Each row was made from one small tree. The marks that hang from a mark follow it in brackets, in alphabetical order. Every link used is in the known rows. Write each row's tree.
(in the rows, 128 means zero)
Known rows:
virum[funodog tifol[nulup]]: [113 123 110 110 109 161  71 134 124 142 125 146 129 166 112 114 156 132
 134 134 146 144 141 129 124 104 122 132 120 162]
deku[funodog[virum] lavi tifol[nulup[nite pizef]]]: [173 112  92 163 115  90 176 150 152  76 119  73 132  93  79 216  90 165
 147 107  53 130 101  61  98 110 141 108 151 155]
rozesi[geka[virum] ludo]: [122 100 154 127  71 123 165 125 118  50  34 161 137 108  99  77 165 114
 166 116 110 114 142 114  86 111  74 157 108 154]
befa[peva[nulup[nite sonev tifol]]]: [119 114 135 163 160 139 133 124 150 170 165  96 133 105 150  94 168 112
  99 134 131 118 107 172 163 149 129 102 148  95]
rozesi[geka ludo]: [156  95 143 143  91 124 160 133 122  91  20 168 150 136 106 103 162 135
 159 121 152 123 147 121  98 114  81 149 132 164]
sonev[nulup[nite pizef[virum] tifol]]: [173 173 162 112 164 101 128 109 105 139 166 120 120 115 149 144  69 112
  94 153 124 140 120 175 160 166 171 131 104  87]
rozesi[ludo]: [157 108 125 161 119 144 116 142 141  91  14 184 136 158 122 114 192 130
 150 125 134 138 138 125  89 124  98 147 131 157]
ludo[rozesi]: [145 109  81 193 147 144  94 145 163  80  59 131 129 180 145 181 157 113
 145 115 111 156 120 141  75 158 135 118 117 167]
pizef[virum[funodog tifol[nulup]]]: [112 130 110  83 116 143  63 122 113 164 140 156 133 151 108 124 125 118
 122 143 175 150 146 137 141 109 155 119  94 141]
geka[virum[funodog tifol]]: [ 95 150 112 103 106 145  93 111 141 130 140 166 119 149  98 112 161 114
 147 106 107 114 147 110  82 112 105 141 102 126]
pizef[virum[funodog tifol[nulup[nite sonev]]]]: [136 137 116  93 134 137  73 120  85 179 208 124 117 134 122 103 110 117
 104 154 203 111 123 142 162 140 187  89 116 126]
befa[peva]: [114 101 124 183 156 142 106 136 149 136  35 128 139 175 122 149 186 139
 130 111 104 127 139 138 101 148 121 111 132 147]
virum[tifol]: [121 129 112 136 140 121 109 135 151 145  68 162 129 162 121 159 164 111
 140 115 121 130 143 100 105 121 109 152 137 144]
rozesi[geka[virum]]: [104 108 148 136  92 111 160 135 129  58  45 142 131 136 111 130 134 111
 157 121  76 115 132 117  78 125  82 151 108 144]
mugo[rozesi vumav]: [164  94 148 162 133 124 129 160 146 110  61 175 127 200 205 126 151 133
 136  79 106 131 129 139  89 144 116 157 150 123]
pizef[virum[funodog tifol]]: [126 152  98  91 132 132  83 110 134 192 143 183 138 162 102 150 131 122
 126 122 176 130 155 124 114 121 146 119 101 115]
deku[lavi]: [150 109 113 166 143 123 128 159 175 100  22 143 127 156 107 196 160 133
 149 114  88 143 118 100  45 114 108 119 130 156]
virum[funodog tifol[nulup[pizef]]]: [107 144 133 102 112 163 111 124 114 148 160 131 128 140 123 120 132 164
 126 124 141 143 149 125 148 114 128 128 117 158]
geka[virum[funodog tifol[nulup]]]: [ 79 128 121  97  88 158  75 123 120 101 139 138 116 139 104  87 157 111
 142 128 104 134 136 121 111 100 114 141  96 151]
geka[virum]: [105 122 129 155 119 130 116 143 150  60  37 159 115 158 128 143 164 109
 148 124  58 132 122 122  67 134  98 149 109 135]
tifol[nulup[pizef sonev]]: [118 125 142 130 134 151 155 152 126  89  90 112 120 125 156 142 125 166
 118 150 124 142  95 134 145 149 130 124 151 163]
deku[funodog[virum] lavi]: [153 127  47 172 134 109 162 153 198 104  28 131 155 154  64 235 105 156
 173 111  69 135 102  80  30 110 104 130 161 128]
befa[peva[nulup[sonev tifol]]]: [ 90 113 117 129 153 148 145 124 180 165 129 113 148 101 139 106 175 122
 106 137 137 138 101 162 153 129 109 119 154 102]
peva[befa nulup[pizef sonev]]: [ 99 114 156 143 158 135 151 150 161 127 121 130 136 123 173 154 118 166
 115 154 117 165 120 152 149  96  87 133 150 106]
peva[befa nulup[nite pizef[virum] sonev tifol]]: [131 138 170 114 156 107 154 120 133 179 211 123 131  72 177 134  75 125
  83 159 154 157 113 177 196 117 149 109 119  54]
geka[virum[funodog tifol[nulup[nite sonev]]]]: [107 135 131 104 104 151  81 120  94 118 208 106  98 122 118  68 141 110
 124 139 132  96 116 126 130 131 145 110 116 136]
funodog[virum[tifol]]: [123 141  81 137 130 122 128 132 151 151  69 144 136 160 106 162 118 131
 144 123 125 136 149  92 104 115 105 162 159 116]
mugo[vumav]: [140 112 114 175 137 129 131 155 141 101  65 182 122 194 163 128 174 127
 138 105 127 147 145 141  88 152 125 147 144 133]
tifol[nulup[nite pizef[virum] sonev]]: [144 132 154 135 149 124 133 140  84 116 142 106 111 118 164 142  89 143
  99 158 149 125 106 150 172 172 186  93 118 132]
peva[befa nulup[nite sonev tifol]]: [140 109 153 149 148 121 121 143 155 153 159 124 127 114 169 114 127 108
 103 160 133 154 103 172 154 102 110 125 148  80]
geka[virum[funodog tifol[nulup[pizef sonev]]]]: [ 74 158 136  64  99 163 134 112 114 116 209 110 110  89 120  87 127 150
 124 129 130 117 115 116 145 122 128 123 121 143]

Write each row's tree:
[156 181 142  96 166 120  80  94  83 183 232 125 118 147 122 134  76 136
 104 140 156 115 163 153 154 149 167 116  96  98] => sonev[nulup[nite pizef[virum[funodog tifol]]]]
[112 140 150 125 170 127 164  99 130 197 218  94 137  64 159 113 114 128
  79 134 152 123 118 173 206 165 169  85 120  67] => befa[peva[nulup[nite pizef[virum] sonev tifol]]]
[115 129  42 105 124 112 162 143 178 131 106  85 150  98  62 194  95 141
 158 132 121 127  79  58  93  92 126 127 185 145] => deku[funodog[virum[tifol[nulup[sonev]]]] lavi]
[175 139 128 144 142 122 145 133 142 144 129 133 116 125 145 128 137 110
 109 134 143 111  88 141 120 165 143 116 155 113] => nulup[nite sonev tifol]
[147  78 183 119  63 116 184 132 110  58  73 170 137 123 168  34 154 119
 164  68 114 105 146 124  95 117  87 175 124 132] => mugo[rozesi[geka[virum] ludo] vumav]
[102  99 122 126  96 117 127 120  89  69 194  46 111  79 129  91 113  71
 141 125 135 102 109 118 146 148 155 107 110 173] => ludo[rozesi[geka[virum[tifol[nulup[nite sonev]]]]]]
[116 121  50 130 114 110 144 146 174 120  72 101 154 122  58 201 102 133
 169 121  91 144 108  60  83  80 118 141 157 150] => deku[funodog[virum[tifol[nulup]]] lavi]
[140 129 119 120 127 153  78 132  99 158 192 111 111 151 125  94 138 130
 116 143 173 105 119 132 145 136 152 101 143 148] => virum[funodog tifol[nulup[nite sonev]]]
[136 149 141 111 129 156 116 121  88 164 229  99 110 123 137 100 115 162
 108 134 167 104 127 130 168 146 157  98 139 143] => virum[funodog tifol[nulup[nite pizef sonev]]]
[ 90 128 167  60  42 155 162  96  80  96 172 128 135  65  86  28 137 147
 153 112 150 116 166 110 154  87  96 145  92 164] => rozesi[geka[virum[funodog tifol[nulup[pizef]]]] ludo]
[167 155 160 147 180 104 103 124  90 112 127 119 115 154 151 166  77 131
 106 156 109 131 139 165 138 172 161 125 103 108] => sonev[nulup[nite pizef[virum]]]
[177 164 162 140 157 118 135 119 117 119 148 107 115 128 152 133  99 127
 105 143  96 135 116 165 140 161 134 144 130 109] => sonev[nulup[nite pizef tifol]]
[133  83 159 209 154 123  76 161 135 118  85 140 126 178 167 141 141 119
 125 154  87 161 150 168 124  95  93 134 120 105] => peva[befa nulup[nite]]
[140 163 138 108 168  99 149 109 102 186 189 129 115 104 145 157  97 125
 101 125 172  96 133 110 168 168 178 105 130 103] => nulup[nite pizef[virum[tifol]] sonev]
[134 129  99 138 129 129 115 141 103 140 138  84 116 133 126 116  97 126
 124 154 151 118 120 107 153 135 146 131 171 128] => funodog[virum[tifol[nulup[nite sonev]]]]
[143 126  58 138 131 104 150 143 148 138 140  68 134 105  72 181  87 133
 151 131 119 107  87  66 103 112 148 110 180 136] => deku[funodog[virum[tifol[nulup[nite sonev]]]] lavi]
[ 99 107 165 168 149 134 129 151 155 115  88 144 140 146 170 162 128 157
 125 143  85 183 149 157 139  86  76 147 123 109] => peva[befa nulup[pizef]]
[150 176 128  91 154 128 128  97  99 213 247 136 118 119 130 136  91 149
  99 120 197  90 141 127 157 165 181  86 120  96] => nulup[nite pizef[virum[funodog tifol]] sonev]
[148 168 152 114 179  90  99 106  88 155 173 114 117 135 141 157  83 112
 106 144 129 121 155 136 165 154 166 136 106 103] => sonev[nulup[nite pizef[virum[tifol]]]]
[128 135 150 128 141 130 137 133  93 138 170  91 106 108 153 121 121 137
 110 137 141 110 119 113 178 151 154 117 149 150] => virum[tifol[nulup[nite pizef sonev]]]
[130  92 176  85  63 103 180 115 109 101 120 168 137  99 156  27 159 101
 163  54 135  93 164  95 120 101  90 183 127 128] => mugo[rozesi[geka[virum[tifol]] ludo] vumav]
[102 143 111 121 113 138 149 133 120 131 105 102 132 123 123 144  92 158
 133 133 119 154 147 102 158 113 121 160 148 137] => funodog[virum[tifol[nulup[pizef]]]]
[131 116 135 133 136 108  71 134  87 144 118 131 117 143 135 133 120  85
 117 146 145 133 143 130 160 133 176 121  99 138] => pizef[virum[tifol[nulup[nite]]]]
[ 85 133 139 119 155 152 186 113 169 169 165 100 147  74 153 113 152 151
  99 126 130 138 107 160 179 139 114 115 151  97] => befa[peva[nulup[pizef sonev tifol]]]
[102 115 147  94  71 110 163 106 116  93  82 158 138  85  85  68 169  96
 167 105 130 104 159  86 112  93  77 168 112 150] => rozesi[geka[virum[tifol]] ludo]
[176 182 136  90 139 138 156  99 118 194 240 140 122  98 137 124  79 153
  86 129 190 110 106 164 153 175 186  81 116  81] => nulup[nite pizef[virum[funodog]] sonev tifol]
[175 169 149 131 167 132  83 112  83 139 184 127 118 172 134 144  71 155
 104 152 135 125 146 182 128 166 167 105  93 102] => sonev[nulup[nite pizef[virum[funodog]]]]
[ 87  94 156  86  52 123 145 118  93  64  79 132 134  75  91  43 164  92
 163 127 130 123 149  97 141  80  88 168 103 175] => rozesi[geka[virum[tifol[nulup]]] ludo]
[157 118  49 151 117  91 151 142 192  91  54 152 153 153  82 219 126 143
 155 112  75 129 106  74  74 115 105 151 171 133] => deku[funodog[virum] tifol]
[ 92 107 126 153 143 145 126 125 176 156  95 130 151 123 136 113 182 114
 117 126 104 158 129 168 142 117 100 132 127 108] => befa[peva[nulup[tifol]]]
[ 99 126  92 108  84 138 121  98 135 106 186 114 136 120  92 115 128 101
 160  90 133 115 148 118  87 123 118 119  84 154] => ludo[rozesi[geka[virum[funodog tifol]]]]
[133 130 173 144 150 125 162 132 145 158 194 113 126  85 180 120 106 139
  95 150 127 152 110 169 178 113 116 120 145  76] => peva[befa nulup[nite pizef sonev tifol]]
